What can hang from each mark:
tamuz: taso
durufuf: zoger
furerev: fidek
lopek: fidek
resip: balus lopek taso vuki
taso: resip
balus: zoger
vuki: resip
fidek: lopek
zoger: balus
sebogis: resip

Known rows, with every way that one mark hangs from another:
[resip balus [lopek fidek] taso]: -16  14  -23  6  -27  -5  -38  8  -21  -2  2  -8  -13  16  -2  -20  20  -13  8  -9  -32  15  -16  27
[furerev fidek]: 27  -14  50  14  -26  -17  6  27  17  35  -13  -28  -8  -57  6  -9  4  -16  6  31  13  21  40  -19
[sebogis [resip balus lopek vuki]]: 39  -17  10  27  -48  -2  -44  29  -22  17  -13  2  7  -5  -13  -18  13  -20  7  -10  10  -10  -31  12
[tamuz [taso [resip balus]]]: 28  -21  -44  15  -52  5  -4  22  -18  66  -16  31  -3  54  -2  -12  5  -10  -1  -24  4  -10  5  -7
[lopek fidek]: 4  -41  31  -2  -31  -18  -11  15  22  17  -25  -2  -33  -23  -2  -44  6  -1  -17  24  15  27  35  -4
[tamuz [taso resip]]: 34  -26  -29  7  -68  12  0  20  11  54  -12  36  -6  16  -2  -28  23  1  2  -27  11  1  30  -20
[vuki [resip balus taso]]: 56  -33  -5  29  -9  19  -10  12  4  78  -9  15  -14  17  3  15  15  -13  -28  -2  -7  0  -6  -5
[resip taso vuki]: 30  -22  3  -5  -47  16  2  19  15  -6  24  26  -31  -73  -7  -8  15  -1  -4  -11  -1  47  8  -2
[resip lopek taso]: 45  6  7  -5  -37  17  -10  21  18  13  33  8  0  -37  9  -12  43  -6  6  -12  -23  49  17  -12
[durufuf [zoger balus]]: 70  -50  28  12  -46  -8  11  24  3  62  21  37  -44  36  3  -7  17  -37  -44  14  38  69  65  -36
[vuki resip]: 73  -54  45  22  -24  8  -9  26  31  79  -21  3  -23  -10  1  -15  13  -4  -35  11  24  18  35  -27
[zoger balus]: 46  -60  30  0  -26  -7  6  27  6  43  7  33  -38  1  -1  -6  11  -30  -41  21  22  63  53  -37
[taso [resip balus [lopek fidek]]]: -1  -11  -13  22  -55  -13  -70  11  -26  35  -34  -8  -7  69  -16  -34  1  -11  -6  -16  -8  -28  -23  25
[sebogis [resip taso vuki]]: 37  -34  -5  14  -61  19  -16  6  23  8  -13  38  -11  -69  -8  -15  37  -3  3  -20  4  -11  -6  -1
[vuki [resip lopek]]: 75  -21  42  23  -31  15  -34  31  16  64  -6  -13  -7  3  -2  -22  26  -6  -18  -9  10  21  20  -20
[taso [resip balus lopek]]: 52  -18  3  20  -47  1  -46  26  -17  60  -5  1  11  58  -7  -9  6  -14  -9  -13  -6  -6  -14  -2
[taso [resip balus [lopek fidek] vuki]]: -20  -4  -21  23  -69  -10  -82  13  -44  2  -29  -5  -20  45  -35  -37  -11  -10  0  -32  -4  -28  -45  41
[vuki [resip [balus zoger] lopek taso]]: 63  20  -19  18  -44  32  -47  5  -14  65  20  22  -10  79  -16  5  16  -20  0  -14  -25  0  -10  -15
[tamuz [taso [resip balus lopek]]]: 26  10  -48  17  -57  9  -29  27  -33  48  1  15  13  67  -4  -17  19  -13  15  -42  -9  -5  -7  1
[sebogis [resip [balus zoger]]]: 66  -39  13  14  -54  -3  -22  11  8  70  -16  39  -2  53  -10  -16  -1  -25  -3  34  15  -19  13  -31
[furerev [fidek lopek]]: 15  4  61  23  -55  -25  -12  39  5  27  -7  -41  -9  -52  10  7  26  -17  26  8  21  24  18  -16
[resip [balus zoger] [lopek fidek] vuki]: -14  23  -6  -1  -67  -12  -63  14  -42  -18  8  3  -38  52  -40  -41  -25  -19  17  3  -1  21  -18  18
[sebogis [resip balus lopek taso vuki]]: 26  3  -25  24  -50  16  -42  16  -21  4  2  16  8  -15  -10  -7  32  -17  16  -33  -16  -17  -44  21

Rows:
32  -9  -8  22  -65  5  -57  29  -34  27  0  3  -2  32  -24  -10  -8  -13  -4  -30  -1  -5  -37  15
[taso [resip balus lopek vuki]]
27  13  -2  -3  -50  20  -23  23  0  -22  40  9  -14  -59  -9  -15  29  -4  12  -30  -15  50  -6  5
[resip lopek taso vuki]
-33  22  -34  7  -42  0  -49  10  -38  -35  6  -6  -28  -8  -20  -22  8  -10  10  -29  -25  15  -39  43
[resip balus [lopek fidek] taso vuki]
18  17  -15  6  -34  11  -25  27  -28  -7  37  3  -12  -21  -10  1  12  -14  9  -23  -21  38  -30  19
[resip balus lopek taso vuki]
27  36  -26  -5  -64  19  -38  14  -31  -7  51  29  -16  26  -27  -4  0  -20  22  -15  -24  34  -23  0
[resip [balus zoger] lopek taso vuki]
18  4  -63  5  -94  14  -27  12  -38  35  6  56  -26  77  -36  -18  -21  -14  19  -29  9  -12  -10  -7
[tamuz [taso [resip [balus zoger] vuki]]]
63  -14  -15  19  -35  27  -23  0  1  80  7  36  -22  64  -12  10  2  -17  -14  3  -9  -7  1  -23
[vuki [resip [balus zoger] taso]]
43  10  -15  13  -91  11  -69  17  -36  31  14  28  -12  82  -42  -16  -20  -17  8  -21  -1  -7  -30  -2
[taso [resip [balus zoger] lopek vuki]]
38  16  9  -2  -59  2  -40  30  -33  8  37  13  -19  39  -30  -17  -20  -21  12  7  2  40  -9  -7
[resip [balus zoger] lopek vuki]
46  27  -17  -5  -45  16  -25  11  -13  27  47  27  -5  51  -9  -1  13  -21  16  4  -30  32  0  -16
[resip [balus zoger] lopek taso]
44  -12  6  14  -80  11  -54  25  -6  16  2  8  -9  -6  -25  -27  12  -1  0  -37  9  8  -12  3
[taso [resip lopek vuki]]
8  19  -55  17  -74  13  -38  29  -51  14  5  17  -1  45  -20  -19  5  -12  19  -58  -4  -3  -30  18
[tamuz [taso [resip balus lopek vuki]]]
47  -39  -11  23  -29  8  -6  6  13  53  -19  31  6  -5  12  1  32  -16  -6  6  -9  -24  -8  -3
[sebogis [resip balus taso]]
41  -25  -10  9  -84  6  -46  11  -21  45  1  44  -27  68  -40  -10  -33  -15  -8  -2  13  -13  -18  -9
[taso [resip [balus zoger] vuki]]
-4  11  -8  -3  -41  3  -34  4  10  -13  4  -3  -18  -22  -2  -37  38  -2  9  -17  -24  27  9  13
[resip [lopek fidek] taso]
17  -19  -38  6  -84  16  -11  21  -6  20  -7  37  -22  -10  -17  -29  9  0  8  -47  15  3  6  -4
[tamuz [taso [resip vuki]]]
13  3  -7  22  -40  20  -55  -2  9  23  -22  -7  -24  7  -10  -32  41  -1  -3  -36  -19  -7  -2  15
[vuki [resip [lopek fidek] taso]]
60  -32  -4  9  -69  2  -34  9  -4  80  -4  43  -11  92  -22  -7  -19  -16  -13  15  7  -16  6  -26
[taso [resip [balus zoger]]]
9  -16  -52  15  -67  9  -15  25  -35  33  -12  33  -17  29  -20  -14  -8  -8  4  -38  10  -9  -18  13
[tamuz [taso [resip balus vuki]]]
19  -18  -12  6  -28  7  0  20  -13  5  23  21  -24  -35  -7  7  -1  -11  -6  -4  -6  33  -19  10
[resip balus taso vuki]
66  -18  27  31  -12  6  -36  35  -13  77  -9  -18  0  42  -4  -6  8  -18  -21  -1  6  10  -3  -6
[vuki [resip balus lopek]]
-12  -11  -7  29  -54  -15  -69  14  -31  -8  -42  -8  -13  8  -24  -44  10  -17  10  -15  7  -33  -39  37
[sebogis [resip balus [lopek fidek] vuki]]
22  -19  25  25  -36  1  -58  14  8  37  -35  -24  -23  15  -13  -46  22  -4  -15  -13  7  -2  13  5
[vuki [resip [lopek fidek]]]
-11  -9  -9  15  -86  -1  -77  9  -16  -12  -27  -2  -26  6  -36  -51  6  3  3  -41  3  -15  -20  28
[taso [resip [lopek fidek] vuki]]
-22  3  6  11  -39  -19  -52  26  -39  -22  -5  -21  -29  3  -24  -37  -13  -14  2  -6  2  23  -25  35
[resip balus [lopek fidek] vuki]
78  -34  23  21  -34  10  -25  16  0  96  -7  23  -24  75  -17  -4  -16  -20  -24  27  17  2  15  -31
[vuki [resip [balus zoger]]]
28  1  -20  -5  -55  14  -15  9  -16  11  38  45  -34  13  -24  3  -14  -16  4  4  -10  27  -10  -7
[resip [balus zoger] taso vuki]
-8  33  -33  -4  -53  2  -50  -5  -22  2  16  15  -19  63  -19  -25  9  -18  22  0  -33  10  -9  10
[resip [balus zoger] [lopek fidek] taso]
